What can hang from each mark:
B: A
X: C E
G: L Q V
E: V X
Q: G
V: A D E G
A: B
D: T V

Each row was made from one small tree. Brackets hold a mark, then the marks that hang from it, in alphabetical order. Every link used is in the known rows. Write each row's tree.
Known rows:
{Q {G L {V D {E {X C}}}}}: [ 0.00  0.21 -0.29  0.02  0.05 -0.14  0.05  0.08 -0.12  0.01 -0.13  0.11
  0.12  0.20  0.04  0.05  0.37  0.03 -0.06 -0.01 -0.11  0.12  0.26]
{X C {E {V A {D T}}}}: [-0.26 -0.04  0.38  0.06 -0.03  0.09 -0.28 -0.02 -0.13 -0.21  0.16  0.24
  0.10 -0.24 -0.07  0.15  0.16  0.00 -0.16  0.19 -0.22  0.03  0.06]
{B A}: [-0.14  0.12 -0.18 -0.07 -0.14  0.21 -0.06  0.31  0.39  0.11 -0.28  0.10
 -0.49  0.31  0.04  0.21 -0.14 -0.22  0.22  0.21 -0.03 -0.13 -0.22]
{Q {G L V}}: [ 0.02  0.25 -0.50 -0.03  0.00 -0.02  0.05  0.19  0.03  0.17 -0.30  0.06
 -0.13  0.31  0.02 -0.14  0.24 -0.12  0.14  0.06 -0.09  0.06  0.21]
{V {A B} E {G Q}}: [ 0.06 -0.28 -0.24 -0.03 -0.11 -0.24 -0.03 -0.15 -0.15  0.15 -0.01 -0.56
  0.34 -0.04 -0.17 -0.03 -0.43 -0.05  0.01 -0.17  0.21  0.05 -0.03]
{D T V}: [ 0.27  0.20  0.00 -0.10 -0.03  0.34  0.16  0.15  0.36  0.13 -0.01  0.29
 -0.33 -0.02  0.20 -0.02 -0.18 -0.13  0.08 -0.01  0.00 -0.03 -0.19]
{V {A B} {D T} E G}: [ 0.06 -0.15 -0.02  0.18  0.19 -0.16  0.14 -0.12 -0.03  0.02  0.33 -0.48
  0.29 -0.28 -0.11  0.07 -0.14  0.13 -0.18 -0.26  0.09  0.21 -0.13]
{E {V {A B} D}}: [-0.31 -0.06  0.38  0.03 -0.02  0.10 -0.08 -0.03 -0.06 -0.24 -0.04 -0.20
 -0.05  0.11  0.06 -0.23  0.15  0.14  0.02  0.06  0.07 -0.19  0.07]
{X C {E V}}: [-0.33 -0.05  0.27  0.02 -0.11  0.09 -0.30  0.02 -0.09 -0.14  0.02  0.34
  0.02 -0.10 -0.04  0.14  0.05 -0.18 -0.04  0.26 -0.10 -0.11  0.05]
{V A D G}: [-0.02 -0.10 -0.14  0.06  0.02 -0.08  0.02 -0.19  0.06  0.01  0.20 -0.35
 -0.28 -0.27 -0.15 -0.06 -0.08  0.16  0.25 -0.01 -0.03 -0.04 -0.04]
{E {V G} {X C}}: [-0.17 -0.09  0.25 -0.03 -0.06  0.01 -0.26 -0.25 -0.02 -0.26 -0.01  0.21
  0.09  0.16  0.08  0.02  0.14 -0.02 -0.01  0.16  0.25 -0.38  0.02]
{X {E V}}: [-0.33 -0.09  0.31 -0.07 -0.09  0.18 -0.17  0.09 -0.01 -0.15  0.03  0.11
 -0.08  0.06  0.05 -0.07 -0.02 -0.20  0.10  0.10  0.11 -0.13  0.01]
{G Q {V D}}: [-0.07  0.08 -0.10 -0.04 -0.04 -0.13  0.19  0.02 -0.31  0.19 -0.21  0.28
  0.07  0.31 -0.01 -0.09  0.17  0.06  0.20 -0.10 -0.08 -0.01  0.14]
{V A {D T}}: [-0.01  0.08  0.20  0.07  0.13  0.11  0.01  0.03  0.11 -0.08  0.05 -0.14
 -0.20 -0.15  0.02 -0.02  0.04  0.18  0.10  0.05 -0.11  0.04 -0.02]
{D T {V {A B} E}}: [ 0.32  0.04  0.10 -0.05  0.00  0.19  0.11  0.11  0.25  0.04  0.05 -0.08
 -0.01 -0.11  0.13 -0.03 -0.28 -0.04 -0.20 -0.11  0.01  0.06 -0.17]
{V {E X}}: [-0.10 -0.08  0.28 -0.05  0.01 -0.01 -0.06 -0.01  0.05 -0.15 -0.09 -0.03
  0.05  0.15  0.18  0.12 -0.17 -0.11  0.06  0.04  0.36 -0.27 -0.01]
{V {A B} {D T} E {G L}}: [ 0.09 -0.15 -0.11  0.17  0.21 -0.26  0.19 -0.03 -0.14  0.00  0.33 -0.43
  0.35 -0.34 -0.16  0.07  0.04  0.18 -0.34 -0.27 -0.04  0.44 -0.06]
{X C}: [-0.14  0.11 -0.06  0.09 -0.06  0.02 -0.17  0.03  0.13  0.07 -0.24  0.30
 -0.25 -0.02 -0.02  0.18 -0.09 -0.15  0.19  0.36 -0.07 -0.23  0.02]
{G V}: [-0.07  0.10 -0.17  0.06  0.08 -0.02  0.11  0.13  0.04  0.16 -0.30  0.22
 -0.22  0.26  0.02 -0.14  0.07 -0.15  0.16  0.12  0.01 -0.24  0.00]
{D T {V A}}: [ 0.35  0.13  0.03 -0.11 -0.03  0.31  0.07  0.10  0.35  0.07 -0.01  0.07
 -0.33 -0.12  0.12 -0.10 -0.21 -0.02  0.02  0.02 -0.08 -0.01 -0.16]
{V A {D T} E}: [ 0.01 -0.03  0.30  0.05  0.17  0.03  0.10  0.00 -0.02 -0.12  0.17 -0.28
  0.15 -0.28  0.08  0.11 -0.01  0.24 -0.05 -0.10  0.03  0.11 -0.05]

Which tree is each row?
[ 0.05 -0.18 -0.34  0.00 -0.15 -0.15 -0.12 -0.13 -0.01  0.20 -0.12 -0.42
 -0.01  0.09 -0.23 -0.17 -0.37 -0.11  0.16 -0.02  0.07 -0.02  0.01]	{V {A B} {G Q}}
[-0.15 -0.11  0.23 -0.10 -0.03  0.00 -0.13 -0.13 -0.05 -0.28  0.01  0.08
  0.05  0.24  0.11 -0.12  0.20 -0.01 -0.02  0.04  0.30 -0.23  0.03]	{E {V {G L}} X}
[ 0.05  0.25 -0.30  0.02  0.06  0.08  0.02  0.06  0.10  0.12 -0.17 -0.08
 -0.11  0.22  0.05 -0.13  0.17  0.00  0.18  0.01 -0.08 -0.02  0.14]	{Q {G {V A {D T}}}}
[-0.29 -0.06  0.37  0.12 -0.02  0.05 -0.30  0.00 -0.13 -0.21  0.14  0.20
  0.14 -0.17 -0.10  0.13  0.13 -0.04 -0.24  0.18 -0.21  0.04  0.06]	{X C {E {V {A B} {D T}}}}
[ 0.41  0.02 -0.05 -0.16 -0.08  0.11  0.14 -0.10  0.10  0.12  0.18  0.24
  0.18 -0.11  0.14  0.18 -0.24 -0.05 -0.09 -0.21  0.12  0.08 -0.19]	{D T {V {E {X C}} {G Q}}}
[ 0.02 -0.04 -0.07  0.02  0.10 -0.10  0.09  0.06 -0.06  0.07 -0.22 -0.10
  0.03  0.07 -0.02 -0.12  0.00  0.00  0.00  0.04  0.02 -0.18  0.01]	{G {V A E}}
[-0.31 -0.09  0.37  0.05 -0.08  0.05 -0.32 -0.05 -0.15 -0.23  0.14  0.20
  0.04 -0.23 -0.09  0.13  0.13  0.00 -0.10  0.22 -0.20 -0.04  0.10]	{X C {E {V A D}}}
[-0.08  0.00 -0.25  0.08  0.05 -0.15  0.19 -0.04 -0.04  0.07  0.21  0.01
 -0.23 -0.18 -0.11  0.04  0.14  0.07  0.18 -0.06 -0.05  0.17 -0.01]	{V D {G L}}
[ 0.05  0.15 -0.26 -0.03  0.05 -0.13  0.04  0.07 -0.11 -0.03 -0.12 -0.12
  0.08  0.19  0.02 -0.07  0.32  0.09 -0.05 -0.04 -0.09  0.12  0.25]	{Q {G L {V A D {E X}}}}
[ 0.24 -0.10 -0.25 -0.14 -0.27  0.03  0.01 -0.10  0.13  0.15  0.00 -0.17
 -0.28 -0.01 -0.09 -0.18 -0.38 -0.06  0.13 -0.07 -0.01 -0.08 -0.06]	{D {V {A B} {G Q}}}
[ 0.38  0.04 -0.20 -0.02 -0.03  0.18  0.09  0.01  0.34  0.17  0.10 -0.06
 -0.22 -0.13 -0.01 -0.12 -0.30 -0.09 -0.06 -0.09 -0.04  0.06 -0.22]	{D T {V {A B} G}}
[-0.10 -0.06  0.26  0.00  0.00 -0.06 -0.13 -0.05  0.02 -0.15 -0.10  0.09
  0.11  0.07  0.13  0.24 -0.13 -0.09 -0.01  0.12  0.27 -0.26  0.01]	{V {E {X C}}}
[ 0.19 -0.14 -0.14 -0.05  0.08 -0.23  0.23 -0.11 -0.31  0.07  0.31 -0.32
  0.45 -0.39 -0.11  0.13  0.05  0.30 -0.13 -0.34 -0.05  0.50 -0.01]	{V A {D T} E {G L Q}}
[ 0.01 -0.02  0.18  0.15  0.24 -0.17  0.10  0.02 -0.12 -0.09 -0.02 -0.04
  0.25  0.16  0.00 -0.06  0.18  0.10 -0.30 -0.11  0.00 -0.04  0.03]	{G {V {A B} {D T} {E X}}}
[ 0.04  0.07 -0.34 -0.10 -0.05 -0.23  0.19  0.20 -0.37  0.24 -0.36  0.33
  0.13  0.32 -0.08 -0.12  0.28 -0.02  0.01 -0.03 -0.18  0.23  0.20]	{G L Q V}
[-0.22  0.06  0.61  0.03  0.06  0.10 -0.19 -0.14 -0.07 -0.40  0.05  0.37
  0.15  0.16  0.20  0.10  0.37  0.14 -0.15  0.12  0.12 -0.24  0.07]	{E {V {D T}} {X C}}
[ 0.37  0.11 -0.24 -0.16 -0.11  0.22  0.20  0.00  0.23  0.27  0.09  0.23
 -0.16 -0.07  0.10 -0.01 -0.26 -0.11  0.14 -0.16  0.03  0.09 -0.21]	{D T {V {G Q}}}
[ 0.11 -0.07 -0.25  0.09  0.05 -0.23  0.10 -0.04 -0.18  0.12  0.17 -0.26
  0.19 -0.12 -0.24 -0.05  0.06  0.16 -0.14 -0.21 -0.18  0.47  0.04]	{V {A B} {D T} {G L Q}}
